Every row comes from one small tree of marks. Brackets hold a mark, then the marks that hang from it, in the order of their numbers. Every link used is in the known rows. Which tree was each row made from?
Known rows:
[q450 [q271 q343 q351]]: [-30  13  -9   8 -23  -3 -31  24 -12 -26  -1 -22  11   4   0   1  11   9
  -3 -11 -10 -13 -39  13   4]
[q345 [q61 [q351 [q271 q450]]] [q677 q406]]: [ 34  24  12 -29  18   6   4  13   8  10 -13   9  14  -7 -19  -3  11  21
   4 -24   5 -16 -25  27 -32]
[q351 [q271 q343 q450]]: [ -2   4 -12 -18   4  13 -22  39   6 -34 -14  -3  15  15 -15   8  28  16
 -19 -20 -14   0 -36  15   5]
[q200 [q406 q655]]: [ -3  -4  -8  -2 -33   8  19  -3   3 -21  -1  16   5   6   5   4 -21   0
   0 -18  10  -8 -17 -13  11]
[q61 q343 [q351 q271] [q555 q885]]: [  7  34  11  22  49  10  51   5  12 -31 -22  12   6  51 -13 -20  36   2
   3 -41 -57  16  -3  13   3]
[q450 [q271 [q351 [q61 [q555 q885]]]]]: [ -2  12 -13  25  19  -4 -15  16  -5 -16  -9 -11  -5   1   1  -6   4  17
  -4 -16 -20  -4 -40   3  17]
[q271 [q343 [q61 q351 [q555 q885]]] q450]: [  4  13   2   8   5  26  -8  62 -16 -31 -31 -20  17  47  -7  -4  30   7
  -6 -56 -27  -6 -23  19 -44]
[q104 [q885 q555]]: [-16   3  -8  16  16  -3  11  31   3   6 -12   7  -9  -5   4   0   3   7
   4  -6 -13  12   0  11  -5]
[q343 [q61 [q351 q271] q555]]: [ 21  12   1  14  30  26  29  -3  -9 -30   0  14  -1  28 -17 -18  17   3
  14 -27 -37  -3  -3   0 -13]
[q343 q61]: [  5  -2   4   6  -5  17   0   4  -9  -6   8   7  -3   2   0  -5  -3   6
   5 -16   1  -8  -2  -8 -22]
[q677 [q345 [q61 [q351 q271]]] [q406 q655]]: [ 11  -8 -12   1  10   1  52 -32  12 -22   2  26   6  -8  25  13 -11  18
  10 -13  -5 -27  -1  11   7]
[q343 [q61 [q351 [q271 q450]] [q555 [q885 q104]]]]: [ 31  14   3  25  38  29  27  36  -6 -22  -9   8   3  34 -16 -12  20  16
   4 -34 -43   5  -7  11 -28]
[q61 q343]: [-20  11  12   1  -8   0  10   0   7  -9  -5   9   6  17  -3  -7  14  -2
   2 -15  -5   9   5   5  -7]
[q104 q885]: [-13   4  -6   8   1  -7  11  16  10   2 -15   6 -15  -6  -1   7  11  11
   5 -27  -6   5 -13   4   2]
[q343 [q61 q351 [q555 q885]]]: [ 21  14   7  27  29  21  29  10 -12 -13  -9   2  -3  31  -2 -16   9   2
  11 -37 -32  -3   2  -2 -29]
[q271 q351]: [  8  -1  -3  -4   8   8 -19  17 -16  -5   9  -7   0  -1  -5   0  -3  11
   2  -2 -14 -10 -23   6  -2]
[q345 q61 q677]: [ 24  26  16 -24   5   5 -10   5   6  23  -4  -5   0 -11 -10 -13   4  11
   9   1  25 -11 -16  17 -40]
[q885 q555]: [-4 -1 -2 11 19  5 -1 19 -8  6  5  1  7  0  6 -9 -9 -5 -1 27 -8  9 15  9
 -7]
[q885 q104 q555]: [  2  -1  -2  26  17   7   9  32  -5  12  13   5   8   0  -1 -11 -12   1
   4  46  -8  20  31  24 -21]
[q345 [q677 q406]]: [  2   3  10 -15 -11  -7  -7   7  12  17 -12   4  10 -18  -7   0  -1  -1
   1  -1  19 -17  -7  18 -24]
[q406 q655]: [  7  -8  -5   7 -11   0  15  -4   6 -14   4   3   0  18  12  -6   2   0
   7 -23  -5  -6  -5   9  16]
[q677 [q345 q61] [q406 q655]]: [ -4 -18  -9   2  -9  -5  33 -29  15 -11  -1  16   5 -19  33  13 -16  14
   6   2  15 -30   5   9  -5]
[q200 q406]: [ -9   2  -4  -8 -24   8   7   0  -2 -10  -4  14   5  -8  -4   9 -23   0
  -6   1  14  -4 -12 -20  -2]
[q271 [q343 q61]]: [-12   5  -5   2 -18  17 -12  15  -9 -23  -1  -7   6  13   3  -5  10   5
  -1 -22   5 -10 -13   2 -27]
[q343 [q61 q555]]: [  3   0   4  15   6  19   6   3  -6 -16  -4   2  -3  14  -8 -18  10   0
  10  -9 -12  -7   4  -4 -27]
[q345 [q61 q555] [q677 [q406 q655]]]: [ 16  12   9 -10   0  -3   9  -6  21   5 -20  -3   7  -2  -4 -24  12   7
  14  -6  19 -24 -10  29 -35]
[q271 [q343 [q61 [q555 [q885 q104]]]] q351 q450]: [  4   3  -4   8   3  33 -38  88 -21 -31 -19 -28  16  34 -13  -5  26  24
  -8 -34 -27 -11 -41  29 -53]

Which tree is each row?
[-25  16  -6  24 -11   7 -23  34 -13 -32  -8 -25   7  14   3  -9  17  13
  -3 -23 -20 -16 -40   9 -15]	[q450 [q271 [q343 [q61 [q555 q885]]] q351]]
[-10 -12  -5  -4   1  -5  21 -25  10   0  -5  14   4 -34  24  18 -18  14
   0  21  19 -26   9   1 -18]	[q677 [q345 q61] q406]
[ 15  29  23 -14  -6  -1  30  -8  13   5 -10  13  15  14  -2 -17  12   9
  19 -43  10 -15  -7  33 -35]	[q345 [q61 q343 q351] [q677 [q406 q655]]]
[  7  -2   7 -11 -18  -8   3   5  16   9 -10   6  10  -6   1  -4   1  -1
   6 -16  16 -21 -10  24 -14]	[q345 [q677 [q406 q655]]]
[ 31  21  13 -15   1  -1  22  -7   8  13  -5   6   9   1   0 -12   0  11
  18 -31  13 -22 -11  28 -30]	[q345 [q61 q351] [q677 [q406 q655]]]
[ -6  27  17  18  21   6  43  -6  -2 -25 -20   7  10  53 -17 -22  30 -15
  18 -30 -42  12  16  17 -14]	[q61 q343 q351 q555]
[ 16  16  -5  -9  18  15   8  27  -8 -30 -10   2  15  32 -16   6  23   9
  -4 -40 -33   3 -24  17   4]	[q61 [q351 [q271 q343 q450]]]
[ 20  12 -12  14  53  16  10  36  24 -32 -29  19   2  30 -20 -10  33  28
 -16 -32 -28  25 -28  16  11]	[q351 [q61 q343 [q555 [q885 q104]]] [q271 q450]]
[ 12  30  13  26  45  14  45  39  11 -29 -27  10  14  58 -23 -14  42   9
   0 -39 -60  24  -1  30 -14]	[q61 q343 [q351 [q271 q450]] [q555 [q885 q104]]]
[ 13  14  13 -23  -3  -4  -7  -1  14  24  -9   1   7 -27  -4  -8  -2  14
   5   3  35 -20 -11  18 -40]	[q345 q61 [q677 q406]]
[  3   9  -6  13  29   5  14 -11  11 -23 -20  13  -4  24  -8 -19  17   3
   4 -20  -8  15  -5   2   6]	[q351 [q61 q343 q555]]
[-15  14  -7  20   6  -3 -13   7  -4 -26  -8  -3   1   9  -8 -10  12  11
   3 -15 -19  -1 -33   7  14]	[q450 [q271 [q351 [q61 q343 q555]]]]
[ 10   9 -23   8  32  15 -24  31 -10 -31 -16 -20   0  20   1 -11  12  19
  -7 -28 -16  -5 -47  11  -2]	[q271 q343 [q351 [q61 [q555 q885]]]]
[ 16   4 -20   6  27  21 -38  78 -13 -31 -27 -26  11  30 -12  -2  22  28
 -14 -34 -21   1 -51  30 -21]	[q271 q343 [q351 [q61 [q555 [q885 q104]]]] q450]
[  7  14  -6  21  39   4  17   1  15 -16 -25   8  -7  24   1 -18  15   9
  -4 -30 -11  17 -10   0   5]	[q351 [q61 q343 [q555 q885]]]
[  8  -5  -7  18  19  -2  57 -23  12 -17 -15  12   5   4  32   4  -7  10
  11 -15 -11 -27   7  14 -10]	[q677 [q345 [q61 q351 [q555 q885]]] [q406 q655]]
[ 23  15  -1   5  42  14  22  17  -3 -31 -20   4  10  40 -28  -8  31   0
   5 -25 -51   6 -10  17   4]	[q61 [q351 [q271 q450]] q555]
[ 10   3   3  30  16  18  16  21   0  -7  -6   0  -5  15  -2 -18   8   8
   4  -8 -15   1   7   2 -35]	[q343 [q61 [q555 [q885 q104]]]]
[ 11  12 -15   6  47  11  18 -14  21 -40 -15  27  -5  20 -18 -18  26  14
  -3 -19 -21  17 -22   1  29]	[q351 [q61 q343 q555] q271]
[  8  36  26  -9  13   1  27  -7  12   4 -25   6  15  15 -18 -26  22   2
  19 -21   1 -11   1  31 -51]	[q345 [q61 q343 q351 q555] [q677 q406]]
[ -4   3  -8  -3  -9  25 -31  32 -25 -28   8 -15   6  12  -2  -5   7  17
   1 -26  -9 -19 -36   8 -29]	[q271 [q343 q61] q351]
[ -1   6 -13  -6   4  20  -5  10   3 -35   5   8   4   7  -7  -3  18  16
  -8 -16  -9  -5 -27   1   1]	[q351 [q271 [q343 q61]]]
[ 13  10  -7  13  40  11  -5  17  -4 -18 -12   0  -6  18  -4 -14  10  18
  -1 -28 -23   4 -31   6   3]	[q271 [q351 [q61 q343 [q555 q885]]]]
[  6   6 -10   6  16  26 -10  57   7 -36 -17  -3  11  25 -16  -4  32  23
 -16 -23 -24   3 -29  18 -19]	[q351 [q271 [q343 [q61 [q555 [q885 q104]]]] q450]]
[  1  18  19 -18 -18  -4  10  -5  23   8 -11  10  12  -1   0 -17  11  12
  10 -24  27 -18 -10  29 -35]	[q345 [q61 q343] [q677 [q406 q655]]]
[  0   9  -7  18   8  27 -17  47 -17 -29  -3 -21   4  23  -4 -15  14  18
   1 -19 -21 -12 -28  17 -40]	[q271 [q343 [q61 [q555 [q885 q104]]]] q351]
[  3  25  12   6  33  14  33  17   4 -40 -26  13  16  58 -31 -16  45  -2
   7 -40 -56  15  -5  23  -3]	[q61 q343 [q351 [q271 q450]] q555]
[ -1  -2  -4 -13 -13  31 -51  73 -28 -31  -8 -22  17  23 -12   4  18  21
  -8 -42 -14 -19 -48  19 -41]	[q271 [q343 q61] q351 q450]
[ 21  18  -3  11  45  10  36  -9  -1 -30 -11   8   2  34 -22 -15  24  -3
  11 -14 -48   6  -3  10  11]	[q61 [q351 q271] q555]
[ -5   0  -7 -17 -10  17 -52  70 -22 -26 -15 -28  20  22 -12   9  20  16
 -12 -29 -15 -13 -48  26 -24]	[q271 q343 q351 q450]
[-26  12  -7  12 -26   8 -30  26 -18 -30   4 -17   8   5   0  -2  10  13
   0 -21 -10 -18 -39   8 -11]	[q450 [q271 [q343 q61] q351]]
[  7   6 -24   1  24  16 -26  21 -13 -36 -11 -16   1  19  -6 -12  13  15
  -1 -21 -13  -7 -43  12  -1]	[q271 q343 [q351 [q61 q555]]]
[ 27  46  24 -23  23  12  21  -2   8   3  -4  15   7  16 -23 -18  22  13
  14 -29  -5   0 -19  25 -32]	[q345 [q61 q343 [q351 q271]] q677]
[  1  10   2   2  -3  26 -11  53 -18 -36 -27 -17  20  47 -15  -5  32   2
   0 -48 -24  -6 -19  21 -44]	[q271 [q343 [q61 q351 q555]] q450]
